Each row comes from the steps of one path. Every step used is in the known rows, and no mark comes twice. Write the path behind each row, first mark first.
In the rows, 128 means zero.
Known rows
a-k: [134 144 144 151 143 118 128 177 125  95 129 113 121 124 144 151 121 133
 151 136 158 155  90 131 135 106  97 149 155 106 139 146 134 127 136 112
 100 103 139 106 131 130 124 138  82 122 131 137 140  99 103 142]
j-p-v-k: [146 174 152 131 109 154  95 135 130 114 162 150 137 159 160 100  85 121
  79 118  82  98 126 101 185 155 186 147 143 112 108 167 132 136 106 118
 147 184 150 119  92  98 131 177 127 104 148 140 145 109 113 139]
d-k-s: [176 125 100 156 120 119 134 111 141 111 152 136  69  93 102 163 104 169
 143 121 133 142  88 119 167 134 131 143 127 137 126 158  91 158 169 130
 134 108 160 144  87 123 145 118 160 104 111 111 103  94 113 127]
k-s-p-j: [150 179  83 109  94  62  73 129 161  87 134 111  52 100 130 151 126 148
 149 170 126 100 120 163  99 156 120 125 103 124  71 131 115 135 119  57
 142 152 155 126  62 138 113 161 132 148 139  98  84 133 139  89]
v-k-d-p: [246 117 176 173  94 162 116 122 108 143 134 140 118 152 144  97 114 109
  85 131  74 150 124  87 127 127 145 118 170 126 109 216 119 153 154  91
 139 140 130 147 130 126 160 166 145  98 153 118  89 181  97 169]
d-k-v-p: [233 136 165 159  84 175 171 112 136 113 125 160  64 160 143 102  99 156
  66 138 139 156 103 107 182 159 110 144 132 108 120 148 129 152 177  89
 170 107 171 124 124 106 180 138 183  89  97 108 112 141 101 152]
b-j-p: [128 129 100 116  91 184 135 129 121  69 116 140 148 149 159 106 107 117
 109 109 125 134 110 155 110 143 146 160 117  89 108 153 124 138 118 135
 145 140 124 139 119 125 136 117 150 109 175 133 119  92 106 171]
j-p-v: [101 156 138 100 116 127 101  97 129 109 146 125 144 143 140  93  96 137
  91 106  90  84 109 123 150 172 160 140 131  88 116 149 137 133  93 111
 144 170 136 130  98 118 137 153 118 111 142 157 117 100  95 122]
s-p-d-k-v: [208 130 132 121  97 133 155  81 142  59 132 106  35 147 116 118 106 146
 102 142 121 118 100 128 188 181 106  92 121 113  57 167 124 133 180  37
 139 170 202 113  94 138 146 131 156  79  86 131  84  92 110 134]
h-p-j-b: [111 139 127 129 118 102 102 130 156  90 193 137 110  85 105  83  90 130
 105 163 154 127 151 159 171 126 142 137 125 161 100 113 141 162  82  71
 140 159 154 134 134 141 127 172 107 203 142 114 143 171  90 126]
k-s-p-j-b: [142 180  83 118  78  70  66 132 145  84 170 104  40 110 115 107  87 157
 132 195 137 100 105 163 146 156 123 131  78 129  77 127  98 147 102  68
 167 171 170 135  62 154 117 143 146 150 176  98 121 148 125 144]
k-h: [176 110 110 138 105 143  98 123 110 132 121 126  95 114 118 115 148 101
  95 129 116 131 103 122 118 128 150  98 116 116 139 130 145 134 118 108
 109 137 137 126 153 164 131 148 136 138 128 133 129 162 141 156]
s-k-a: [143 137 103 160 124 115 106 124 150 103 120 148  92 105 111 141 105 116
 116 136 126 126 110 104 120 160  96 118 131 121 109 139 135  95 149  99
 167  96 137 116 111 116 127 172  96  94 124 101 135  99 126 163]
s-k-v-p-j-b: [191 189 145 140  74 142 109 139 146  65 157 150  62 161 112  54  61 140
  61 202 139 111 105  93 171 192 103 141  99 100  75 129 135 135 122  30
 210 123 183 124 130  99 132 207 145 105 154  85 166 184 119 187]
k-h-p: [184  90 104 161 108 134  96 127 148 143 130 143 108  82 120 112 134  93
  85 128 123 156 125 142 120 127 162 100 137 128 139 129 159 141 115  85
  96 132 120 118 165 156 142 186 102 162  98 131 123 176 111 130]
b-j: [133 131 100 119 129 160 127 128 122  88 110 132 122 142 162 133 133 106
 132 131 126 143 140 158 118 120 124 140 127 119 106 139 131 119 135 124
 126 125 148 142 114 124 112 120 135 104 135 117 123 108 130 153]
s-k-h-p-v: [161 133 124 156 143  93  81 124 161  92 141 128  75  80  91 121 122  79
  91 143  92 110 127 118 143 180 154  95 157 117 109 149 161 116 132  22
 121 128 139 134 130 118 115 244  54 107  93 127 130 163 122 131]
v-k-d: [204 117 146 167 127 181 110 132 114 155 141 148 117 142 145 106 117  93
  89 119  92 131 138  86 156 125 145 137 133 130 111 158 130 147 153 119
 132 152 141 129 135 141 125 182 138  96 114 117 131 179 139 162]
h-p-d: [122 123 124 148 140 120 138 120 163 124 147 155 151  84 116 123 102 121
 122 131 124 149 156 133 149 151 152  94 157 148  94 136 129 164 102  71
  98 153 139 117 119 135 129 175  90 138  77 120 136 148  99  84]
b-j-p-d: [111 147  98 111 111 188 134 104 125  60 129 146 160 148 151  91 106 111
 114 114 108 127 112 144 144 155 147 121 121  92  67 174 108 155  90  97
 135 162 167 132 106 138 125 126 145  96 134 135 136  86  96 141]
p-j-b: [102 157 123 100 112 115  93 123 127  93 170 123 101 129 111  81 105 131
 120 162 157 105 129 130 165 117 135 122  99 136 105 119 132 144  80 101
 158 167 167 138 132 148 111 133 137 170 164 120 145 153 109 149]
a-k-d: [177 123 148 163 150 135 116 142 111  98 129 106 103 128 139 126 117 110
 123 120 126 146  84 113 132 111  95 135 144  98 121 151 145 145 150  91
 107 107 137 120 150 156 123 163  96 102 108 147 111 135  88 152]
k-d-p-j: [175 143 148 118 117 132  98  92 113  83 124 130  91 121 117  92 153 123
 106 139  83 113 130 112  95 136 116 101 159 108  80 192 129 146 104  52
 145 157 140 159 127 150 137 158 135 164 155 117  52 176  74 120]
b-j-p-s-k-a: [145 142  57 123  85 167  72 117 179  35 134 163 150 120 134 140  56 124
 102 115 128 121  76 147 123 173 129 128 142  79  67 168 108 107 157  76
 195 116 164 126  84  93 130 158 116  63 156  92 132  61  89 200]
d-p-j: [140 168 143 108 102  99 114 112 130  69 127 126 107 126 119 133 145 138
 132 145 117 134 132 124 108 126 117 107 168 117  94 179 131 128  97  67
 147 156 136 139 109 123 143 122 124 178 179 111  72 130  96 108]
s-p-j-b: [129 172 118  94 103  90 100 131 133  63 158  95  66 133 117  87 100 141
 110 184 144  87 123 164 133 147 113 113 105 123  83 120 128 129 104  66
 157 178 153 128 117 135 122 133 121 160 196 107 120 141 123 150]
d-p: [162 129 160 138 103 123 128 118 128 118 123 120 126 138 131 121 125 148
 116 136 113 143 122 126  96 125 124 114 164 119 119 187 117 136 125 109
 136 127 118 142 113 120 162 116 129 143 181 124  91 123  88 130]
s-p-j: [115 175 116  94 104  81 118 133 140  72 116 101  76 135 129 132 128 128
 133 169 129  90 141 160  95 149 117 110 124 117  75 127 144 118 114  59
 141 171 142 118 105 129 109 141 113 166 164 112  75 124 130 105]
s-k-a-p-j-b: [138 146  85 152 116  79  73 131 134  64 161 118  59  88 136 102  63 140
 100 175 186 155  66 106 141 150 114 135 111 127  90 179 143 114  82  58
 174 126 189 116 130 124 105 192  81 148 169  88 132  93  72 187]
s-k-h-p: [178 108 111 185 109 110 107 134 155 102 132 144  87  76  78 131 118  90
  94 139 114 139 111 124 107 157 142  95 136 117 127 153 156 125 145  41
 121  93 111 127 165 125 137 212  76 126 114 104 130 175 130 148]
b-j-p-h: [ 98 148 109 128 123 156 114 121 146  60 129 115 168 139 163  91 107 108
  88 121 113 112 112 157 142 147 162 133 125  88 119 152  99 147  88 110
 147 162 125 146 123 101 143 104 155 126 160 131 127  97 118 155]
b-j-p-v: [106 160 103  95 124 170 109 104 127  61 130 127 133 164 176  99 110 117
  99 114  95  95 129 152 140 155 152 150 133  87  81 156 131 122  93 108
 145 170 155 148  84 115 113 128 134  89 152 151 121  72  95 148]
k-a-p: [141  99  93 161 126 110  94 131 132 149 122 118 102  98 183 137  97 147
 103 127 167 200  79 124 117 134 133 130 137 134 131 166 140 127  99 129
 114 129 172 106 126 141 126 158  96 141 123 130  95  77  84 138]

Write each row's path
[193 112  91 162  99 139  54 163 168 163 167 140 139 114 194 170  62 146
  99 126 167 213  75 116 167 123 164 132 166 144 105 183 110 118 118 112
 129 147 219 105  92 112 136 181  95 107 113 100 116 104  97 163]
v-k-a-p-s
[147 153 147 139 127 139 145 126 148 144 141 167 144 151 137  95 102 129
  99 154 119 154 135  98 138 166 130  94 156 130 105 150  94 153 108  74
 138 136 162 123 112 121 143 142 120  95 104  96 156 163 117  94]
v-p-d
[201 121 104 155 123 114  87 137 160  83 153 106 118 106 142 155  68 150
 111 154 166 165  46 116 141 184 123 141 126 104  77 173 152 106 168  44
 158  97 193 119 117  86 123 208 108  60 112 121  93 121  97 179]
a-p-s-k-v
[142 137 133 129 111 156 166  83 133  63 155 152 130 130  91 103  77 150
 118  90 121 118  81 101 188 162 154 107 146 103  94 190 104 172 122 102
 143 148 157 124 128 130 164  97 132 106 138 128 119  74  83 121]
j-p-d-k
[151 109 117 141 133 122  67 110 148 133 140 133  89  89 119 111 148  96
  72 121  93 123 133 138 157 148 176  89 152 126 119 140 160 136 104  54
  96 162 148 135 129 150 129 208  89 143  75 141 118 167 108 112]
k-h-p-v
[199 170 158 131  65 162 138 110 142  71 169 150  31 164 126  57  79 161
  57 170 165 138 100 106 228 153 113 142 120 115  90 148 125 164 131  67
 194 150 215 128 128 128 163 137 183 135 144  99 134 162  82 174]
d-k-v-p-j-b
[165 171  94 133  80 191  81 130 144  94 144 159 116 143 185 121  91 116
  94 124  76 123 110 129 186 149 197 186 113 116  76 176 114 143 115 121
 151 178 190 151  35 105 114 183 163  79 135 121 134  93 118 152]
b-j-p-v-k-s
[135 123 111 137 155 108 120 122 121 122 135 100 138 115 153 120 105 140
 128 134 157 178  90 109 142 150 149 102 137 134 104 184 118 138  85  83
  95 140 181 125 122 139 114 152  93 114 107 138 109 106  87  98]
a-p-d
[182 136  85 129 114 112  74 134 156  84 147 134 110 105  75 150 108 102
 122 139 120 116  81 118 125 174 140  78 144  96  98 141 121 102 161  54
 153 110 146 130 138 111 123 171 103  79 133  95 137 156 146 171]
p-s-k-h
[182 173 174 149 115 135 109 132 133 124 152 132 117 169 153 122 129 131
  95 139  80 137 140 103 168 130 158 128 183 123  96 211 118 113 114  78
 131 179 154 139  70  98 149 151 115 107 158 124 108 127 107 132]
d-p-v-k
[207 150 184 174 101 148 151 115 164 102 135 133  73 154 135  93 109 136
  41 143 136 142  97  95 224 164 130 121 155 122 138 155 103 153 150  75
 163 133 181 140 136  81 189 122 183 104  90 109 127 146 131 145]
d-k-v-p-h
[183 142 149 138 109 176  83  98 122 133 159 148 139 158 151  73  92 101
  62 108  48  87 120  80 181 170 183 148 136  96  96 180 139 153 126  95
 144 189 145 135 108 124 128 200 137  78 124 159 133 147 101 150]
j-p-v-k-d
[136 110 115 135 123 116  86 130 203 126 173 153 162  78 124 155  88 142
 121 120 142 141 137 166 145 137 153 105 172 126 108 124 119 147 141  84
 129 123 143 138 110 110 142 172  98 134 101 105 119 153  98 112]
h-p-s
[145 164 129 116 106 198 109 134 128  82 145 142 139 177 192 110  95  95
  85 123  90 107 136 132 176 137 186 166 131 104  84 174 126 117 105 108
 141 188 175 135  82 101 113 159 145  92 159 133 141  90 116 161]
b-j-p-v-k
[161 108 129 154 155 119 157 109 120  93 147 123  97 106 134 131 100 158
 144 118 180 187  70  96 173 142 145 108 165 130 106 211 111 148 121  76
 102 136 198 124 131 121 143 114  94 106 118 120  86  74  77 104]
a-p-d-k
[217 140 147 143  79 127  80 112 171  68 140 131 114 139 109 139  90 150
 106 155 105 124  89 115 137 181 107 109 157  86  65 190 123 100 193  22
 180  98 161 134  91  85 174 174 133  59 140 107  91 142  98 176]
d-p-s-k-v
[132 161 152 119 131 102  99  96 129 100 124 119 124 150 131 112 138 152
 105 137  87 106 134 122 132 152 140 108 184 112 102 196 116 109 109  75
 130 166 147 157  76 104 151 133 106 117 150 142  88 115  89 119]
d-p-v
[133 163 142 116  95 114 100 112 127  77 163 121  98 138 112  74 109 156
 106 168 134 122 126 137 137 118 134 119 141 121  88 179 118 143  72  76
 164 173 151 147 115 133 152 116 138 174 210 106 114 151  75 155]
d-p-j-b
[174 135 165 137 140 128  86  73 108 106 124 113  99 133 130  87 145 130
  83 118  59 102 131 106 117 164 118  94 171  99  89 208 115 131 125  56
 132 158 134 166  98 129 140 154 124  96 134 161  64 148  71 122]
k-d-p-v
[159 133 109 142 146  82  89 158 154  97 157 112 142 101 127 165  74 154
 142 136 177 154  62 127 114 169 132 121 167 111  99 185 129  90 142  55
 143  90 164 128 116  81 124 178  70  76 149  98  99  97 102 145]
a-p-s-k
[199 107 142 157 110 155 149  72 166  85 153 150  77  94 103 115  98 135
  96 120 135 157 113 118 223 155 133 112 140 140  70 157 151 172 156  46
 118 145 186 122 124 138 145 170 137 113  46 124 107 122  76 107]
h-p-d-k-v
[199 113 144 126 116 142  71  83 135 125 150 121 149 123 122 117 108 155
 106 124  82 129 110 130 112 145 127  85 184 100  88 190  98 151 146  57
 146 132 142 153 107 131 159 139 137  95 142 119  64 168  71 147]
k-d-p-s
[149 187 123 143 138  52  67 166 148  91 139  78  53 117 164 170 115 148
 148 156 112 117  77 155 134 151 106 139 144 101  99 167 112 124 147  49
 111 131 161 120  32 133 107 182  77  86 113 142  97  77 108 109]
a-k-s-p-v
[202 138 135 125  80 174  90 121 178 148 142 156 139 159 156 114  78 157
  66 146 124 149 107 124 165 168 126 122 134 109  90 119 108 136 158  73
 173 123 193 130 105 104 161 173 174  72  98 106 125 182 112 148]
k-v-p-s
[158 120 117 152 110 137 137  98 135 107 134 137  70 105 117 135 113 141
 120 111 147 154 103 106 169 120 117 116 148 131 131 155 109 128 157 134
 146 126 166 125 118 135 155 106 132 119 110 110 111  67  94 157]
d-k-a
[141 138 107 113 111 191 174  87 125  28 135 151 118 139 120 115  87 132
 120  90 131 139  95 127 175 147 153 117 150  92  69 196 100 158 117  92
 143 151 180 140 114 126 144  84 153  87 141 125 109  43  66 153]
b-j-p-d-k
[129 131 106  96  84 144  93 118 165 110 167 145 185 128 119 129  70 156
 110 104 124 109  85 149 138 162 158 116 144  92 107 138 112 152 124 118
 158 141 134 126 110 114 153 125 132 108 155 133 120 114  89 148]
j-p-s
[227 105 121 187  90 157 104 153 155 158 151 158 107  99 134 131 110  81
  73 133 105 170 134 123 150 116 192 119 143 151 142 145 166 149 120  97
  94 141 137 119 154 146 149 206 105 151 109 100 140 201 141 149]
v-k-h-p
[ 98 146 140 134 117 118 109 119 148 103 144 117 160 127 132  94  95 118
  74 121 111 103 109 128 159 156 162 116 134 101 143 147 105 163  85 119
 145 157 114 130 136 104 166 119 148 150 156 144 137 121 128 126]
j-p-h
[120 170 131 109 141  82  95 122 143 103 130  89  80 151 147 121 131 136
 116 147 106  85 145 150 117 174 119 116 147 108  96 137 126  97 136  66
 129 172 143 133  76 122 111 147  98  95 140 142  95 104 132 100]
s-p-v
[150 128 101 148 131 139 130  79 137  88 148 153  82 106 104 130 110 133
 122 103 132 156 113  92 196 134 113  78 157 133  99 174  98 146 136  98
 134 150 197 117 113 150 146 123 123 101  80 105 124  63  88 121]
p-d-k-a
[189 159 108 170 127 107  65 157 134 166 159 122  94 115 188 147  98 145
 113 140 131 175  81  96 179 145 188 165 129 157 117 197 123 136 104 102
 107 152 210 135  56 106 106 209 109  96 104 117 115 111 109 115]
a-p-v-k-s
[190 140 111 121  69 145  81 111 174  56 157 137 141 126 108 117  60 152
  92 130 109  96  60 116 159 206 129 145 114  75  66 145 135 129 169  64
 205 114 160 114 116  89 160 194 143  57 132 124 125 128 103 185]
j-p-s-k-v
[123 146 109 127 125  99  94 143 120  89 168  93  99 117 158  83  88 152
 110 167 194 156  84 133 150 126 140 133 111 135 107 165 141 143  52  85
 132 166 186 122 149 141 112 142 106 177 182 123 118 123  76 147]
a-p-j-b
[177 158 113 159 107  69  93 180 149  88 139  89  63 115 154 173  94 158
 155 162 137 142  61 160 109 134  93 150 130 100 117 157  99 133 153  78
 109 101 149 115  71 138 129 159  91 102 134 118 104  98 116 128]
a-k-s-p
[206 111 139 141  99 157 152  86 126  82 132 126  55 137 124 127 111 141
 102 116 138 138  87 113 198 137 111 148 107 119 109 153 143 144 180 104
 151 121 178 121 133 126 157 129 170 102  92 146 101 100 112 164]
d-k-v
